Each row was made from one small tree. The marks that hang from a mark follow it in brackets, in the order of their numbers. Every link used is in the known rows. Write each row's tree.
Known rows
j_763[j_471 j_513]:  0.88 -0.64  0.52 -1.83 -2.68 -1.97  1.38 -2.83 -0.32  2.41  0.23 -0.14  1.40  3.00  0.05
j_333[j_622[j_252[j_905[j_33]]]]: -2.29 -3.22 -1.98 -0.67 -2.88  1.80 -3.10  4.81 -3.24  1.05 -4.29  0.81  0.70 -0.71 -0.74
j_513[j_905]: -0.27 -2.18 -0.21 -0.31 -1.18 -0.83 -1.44 -0.87 -2.15  1.68  0.27  1.06  2.03 -0.16 -0.80
j_810[j_210[j_763[j_471 j_513[j_905[j_33[j_333[j_622]]]]]]]:  0.89 -0.87  1.13 -2.32 -4.14 -2.39 -1.37 -2.73 -3.52  2.65 -2.85  0.86  0.64  2.59  1.32
j_252[j_905]: -0.74 -1.70 -1.41 -0.85 -1.21  0.20 -1.18  1.00 -0.79  1.80 -0.40 -0.34  1.43  0.31 -0.84
j_905[j_513]:  0.74 -0.98 -1.15 -1.87 -1.22  1.21 -0.06  0.04 -2.17  1.87 -0.33 -0.18 -0.02  0.10 -0.09
j_905[j_33[j_333[j_622[j_252]]] j_513]: -0.10 -1.88 -0.96 -1.99 -3.12  3.54 -3.28  4.05 -6.06  0.84 -6.17  0.96 -0.70 -1.72  0.14
j_210[j_763[j_513[j_905]]]:  0.04 -1.81  0.17 -0.78 -2.70 -1.82  0.16 -3.41 -0.83  2.33  0.73  0.87  1.88  1.67  0.79
j_622[j_252]: -0.52 -1.80 -1.44 -0.59 -1.85  0.61 -0.67  1.19 -1.98  1.44 -0.75  0.14  1.46  0.47 -1.17
j_471[j_763[j_513[j_905]]]:  0.31 -2.07  0.45 -1.40 -2.96 -2.65  0.60 -3.27 -0.96  2.15  0.23  1.43  1.87  1.43  0.00
j_622[j_252[j_905[j_33 j_513]]]: -2.92 -3.08 -2.26 -1.58 -1.90  2.51 -2.26  3.70 -2.51  1.00 -3.32  0.71 -0.74 -1.09  1.14
j_252[j_905[j_33[j_333[j_622]] j_513]]: -0.45 -1.76 -0.94 -2.17 -2.42  3.23 -3.78  3.87 -4.78  1.16 -5.76  0.51 -0.71 -1.87  0.49
j_471[j_763[j_513[j_905[j_33[j_333[j_622[j_252]]]]]]]: -0.55 -2.97  0.51 -1.47 -4.88 -0.21 -2.67  0.81 -4.79  1.18 -5.57  2.60  1.16 -0.34  0.17
j_513[j_905[j_33]]: -1.01 -2.63 -0.06 -0.93 -0.41 -0.06 -2.82 -0.52 -2.65  1.27 -1.12  1.42  1.74 -0.61  0.65
j_252[j_905[j_33[j_333] j_513]]: -0.89 -1.67 -0.83 -2.37 -1.10  2.83 -3.36  2.15 -3.38  1.17 -4.25  0.15 -0.51 -1.56  1.58
j_810[j_210[j_763[j_513]]]:  0.92  0.11 -0.35 -2.02 -2.29 -1.97  1.74 -3.99  0.09  3.55  1.77 -1.12  1.21  3.15  0.76
j_210[j_763[j_471 j_513[j_905[j_33[j_333[j_622[j_252]]]]]]]: -0.24 -2.46  0.40 -1.26 -5.24 -0.81 -2.12 -0.08 -4.31  1.25 -4.82  1.89  0.72  1.79  1.11

Write each row's tree
-0.22 -2.04  0.69 -1.13 -0.68  0.72 -4.14 -0.36 -4.03  0.97 -3.11  1.37  1.81 -1.38  0.83 : j_513[j_905[j_33[j_333]]]
-0.16 -1.74  1.98 -1.85 -2.55 -1.34 -2.22 -2.56 -2.79  1.48 -3.06  1.68  1.50  0.91  1.74 : j_763[j_471 j_513[j_905[j_33[j_333]]]]
-0.55 -2.46  0.70 -2.02 -2.20 -1.96 -0.78 -2.90 -1.48  1.81 -1.13  1.77  1.66  1.00  1.41 : j_471[j_763[j_513[j_905[j_33]]]]
-0.92 -2.85  1.11 -1.06 -4.98 -0.54 -2.83  0.95 -4.68  1.12 -5.52  2.49  1.05  0.33  0.40 : j_763[j_471 j_513[j_905[j_33[j_333[j_622[j_252]]]]]]
-0.94 -2.17 -1.83 -1.00 -4.27  2.89 -2.65  5.40 -4.77  1.07 -5.32  0.69 -0.65 -1.72 -1.22 : j_33[j_333[j_622[j_252[j_905[j_513]]]]]
 1.18 -1.09 -0.36 -2.53 -2.04  3.09 -3.14  2.31 -5.53  1.21 -5.15  0.39 -0.42 -1.44  0.43 : j_905[j_33[j_333[j_622]] j_513]
-1.09 -3.22 -0.08 -0.30 -3.09  1.59 -4.80  3.16 -5.99  0.65 -5.59  2.26  1.27 -1.94 -0.51 : j_513[j_905[j_33[j_333[j_622[j_252]]]]]
 0.22 -2.30  0.48 -0.95 -1.98  1.11 -4.58  1.35 -5.54  0.98 -4.60  1.74  1.59 -1.68 -0.21 : j_513[j_905[j_33[j_333[j_622]]]]
-2.12 -2.50 -1.47 -1.78 -2.22  3.33 -3.52  3.90 -3.75  0.76 -5.33  0.72 -0.70 -1.88  1.28 : j_622[j_252[j_905[j_33[j_333] j_513]]]
 0.73 -2.05  1.13 -2.03 -3.80 -0.83 -2.48 -0.93 -4.27  1.52 -4.62  2.05  1.47 -0.08  0.50 : j_471[j_763[j_513[j_905[j_33[j_333[j_622]]]]]]
-2.07 -2.50 -1.15 -1.12 -1.74  2.20 -4.04  3.36 -3.22  0.88 -4.80  0.50  0.91 -1.18  0.52 : j_622[j_252[j_905[j_33[j_333]]]]
-0.82 -2.19 -1.49 -0.30 -3.89  1.85 -3.11  4.76 -4.06  1.15 -4.83  0.57  0.98 -1.08 -2.02 : j_33[j_333[j_622[j_252[j_905]]]]
-1.58 -2.78 -2.58 -0.82 -4.03  2.12 -1.28  5.10 -3.47  1.40 -3.40  0.78 -0.73 -0.93 -1.45 : j_333[j_622[j_252[j_905[j_513]]]]
 0.01 -1.98 -0.61 -1.21 -2.69  2.51 -3.81  3.45 -5.39  0.90 -5.63  0.77  0.95 -1.06 -0.64 : j_905[j_33[j_333[j_622[j_252]]]]
